Each row comes from the steps of one walk. Every step used is in the known rows, and no mark comes twice. Write the walk behind each row, first mark first.
Known rows
y-n-t: [-20.1  -2.1   1.0   4.3  15.9  -4.8  11.3 -18.7  18.4  -0.7  14.9   8.1
  -0.9 -10.7 -17.7  -1.1 -12.7]
b-y: [ -3.2  27.7  23.3   9.8  13.2 -40.1  -6.6  31.4   3.6  20.8  -0.6   2.0
   9.9 -20.4 -27.6  14.6  19.6]
t-c: [  5.4  35.3  16.6  -6.2   0.5 -19.9   1.9   0.1 -17.5  21.4  -5.8   8.7
   0.5 -60.7  38.7   7.8  -8.5]
b-k-n: [  7.6  -0.2   4.8   5.0  -1.8  50.6  -6.4  -4.4   1.9   5.2 -10.8 -19.2
  -1.3  19.1 -18.9  -0.3  14.1]
n-b-k: [ 18.2  -4.4   1.8  -2.0 -18.4  32.8  -8.6 -11.2 -32.9   2.3   2.5 -39.9
  -8.8   8.5  49.8   1.2  30.1]
t-n: [ -7.2   3.8  19.1  -3.9  19.6  10.9  20.7  -9.2   4.3   4.9 -10.6  10.0
  -0.9  -9.3  -6.4  -3.4 -28.1]
k-n: [-10.3  -6.6  11.3  -1.9  12.0  20.7  16.6  13.5  11.9  18.9   8.5  14.2
   1.7  14.0 -43.2  -0.4  -6.8]
n-y: [  4.0   9.0  19.4  -3.9   0.3 -36.2 -10.5  26.1   6.7   7.9   2.3   5.3
  -1.7 -16.8  -5.5   1.7   2.2]
b-k-n-t: [ 17.9 -21.4  -2.3   5.9  11.8  36.7  -8.6 -18.0   8.2 -11.5  -6.4 -20.7
   0.6  29.6 -29.6  10.1  22.5]
k-b-y: [-13.1  -9.8  12.3  -6.8 -19.3 -23.2  -9.3  34.3  -3.2  -3.5  -5.2   6.9
   4.3   6.6  -2.5  -5.8  13.8]
k-b-y-n: [-33.2  -1.5   2.2   3.0 -25.1 -18.1  -0.6  21.0  13.0  -4.0   4.3  13.6
   2.0  11.5  -3.2 -21.8 -14.9]
k-n-t-c: [ 11.6 -10.4  -9.3   1.8  17.7 -10.8  12.2 -11.2   8.5   9.7   3.7  15.7
   6.7   0.9 -22.6  14.7 -12.8]
n-b-y: [  4.7   8.9   4.3   7.2  -1.8 -35.0   2.4  23.7 -16.8  19.2  17.4 -13.4
   4.8   5.7   8.2  10.9  20.7]
c-t-n-y: [ -0.7  -9.7 -18.0 -12.2  20.0 -43.0  -4.5   1.1  20.9 -16.9  -6.1  20.4
  -0.7  22.5 -29.8 -10.7 -11.6]
c-t-b: [-12.5  -5.9 -15.6 -19.4   4.2  -3.3   4.4   7.9 -12.6 -11.3   3.0  22.9
  -4.9 -18.7  13.5  -2.8   9.9]
b-k: [ 10.5  15.2  19.4  -1.2  -2.9  33.0 -16.5  -4.8 -15.3   2.4 -15.0 -25.2
  -6.3 -18.4  17.0   5.1  30.0]
c-t: [-11.1  -1.0  -4.2 -19.7  20.5 -21.3  -9.3  11.2  -0.8  -2.8   2.2  13.2
  -1.6  -4.0 -23.0  -0.5  33.9]

Which walk is each row?
[ 18.4 -16.4   0.2  -0.7  -1.4  29.0  -2.2 -22.1 -16.5 -25.3  -5.9 -15.7
  -5.4 -19.8  34.1  16.3  14.1] => n-t-b-k
[ -0.9  -6.8 -12.0  11.1   0.3 -13.4  16.0  24.8   1.4  22.3  21.7  -1.4
   8.0  46.8 -33.2   3.8   0.7] => k-n-b-y
[-15.1  -2.2 -14.4   4.8 -24.5 -45.8  -4.4   1.5   8.9 -12.9   0.7  15.2
   4.3  -1.5  16.6  -9.3 -21.4] => k-b-y-n-t-c
[ -0.8 -16.1 -28.9 -10.0  -5.6  35.6  -5.8  -5.1  -4.3 -18.2  -5.4   4.6
  -3.8  21.0  -0.1  -7.8  11.7] => c-t-b-k-n
[  3.2  -4.1  -0.3   3.8 -18.9  64.3   9.1  -7.8 -10.3  -4.3  -8.6  -4.4
  -4.0  -0.1  20.7  -2.5 -11.0] => t-b-k-n
[  1.3   3.8  14.1   0.7  10.4 -22.1   8.6   3.0  18.7  -2.3 -10.0  11.7
  -0.2   1.8 -11.3  -5.7 -38.8] => t-n-y
[ -8.3   6.9 -10.7   7.6 -24.3  33.8   0.3 -24.9 -11.9   2.8  11.4 -26.0
  -9.3   9.3  38.7 -18.5  -5.4] => y-n-b-k
[ 16.9  -3.2   2.2   6.8  -9.5  19.9 -18.4   6.8  13.7  -0.6  -9.0 -16.2
   0.4  29.9 -22.5  -5.4   6.3] => b-k-n-y
[  5.2 -19.7   2.9  -6.6   9.9   4.3  14.4  -8.9 -10.0 -11.9   8.1   9.2
  -3.2 -28.4  20.9  20.1  -0.2] => n-t-b
[ -6.0  35.1  -4.9  24.0   8.8 -61.5  -2.7  -5.6  16.0  10.8   5.8  10.3
  12.1 -30.5 -16.2   7.5 -20.8] => b-y-n-t-c
[ 12.1  -7.5  -5.3   6.2 -25.4  38.6  -0.4   1.9  -0.2  -8.3  -7.1  -5.0
  -2.3   6.0  17.0  -6.6 -21.9] => t-b-k-n-y
[ 10.8 -22.8 -32.1 -10.7   4.6  10.7  -3.1 -26.7 -12.0 -25.1  -6.8 -14.8
  -8.7  41.0  15.6 -12.5  13.3] => c-t-n-b-k
[-11.0  17.5  -4.6   5.4   6.4 -21.5   9.4 -29.6   8.5   4.3   8.9  12.3
  -0.7 -36.7  15.3   1.7 -29.1] => y-n-t-c
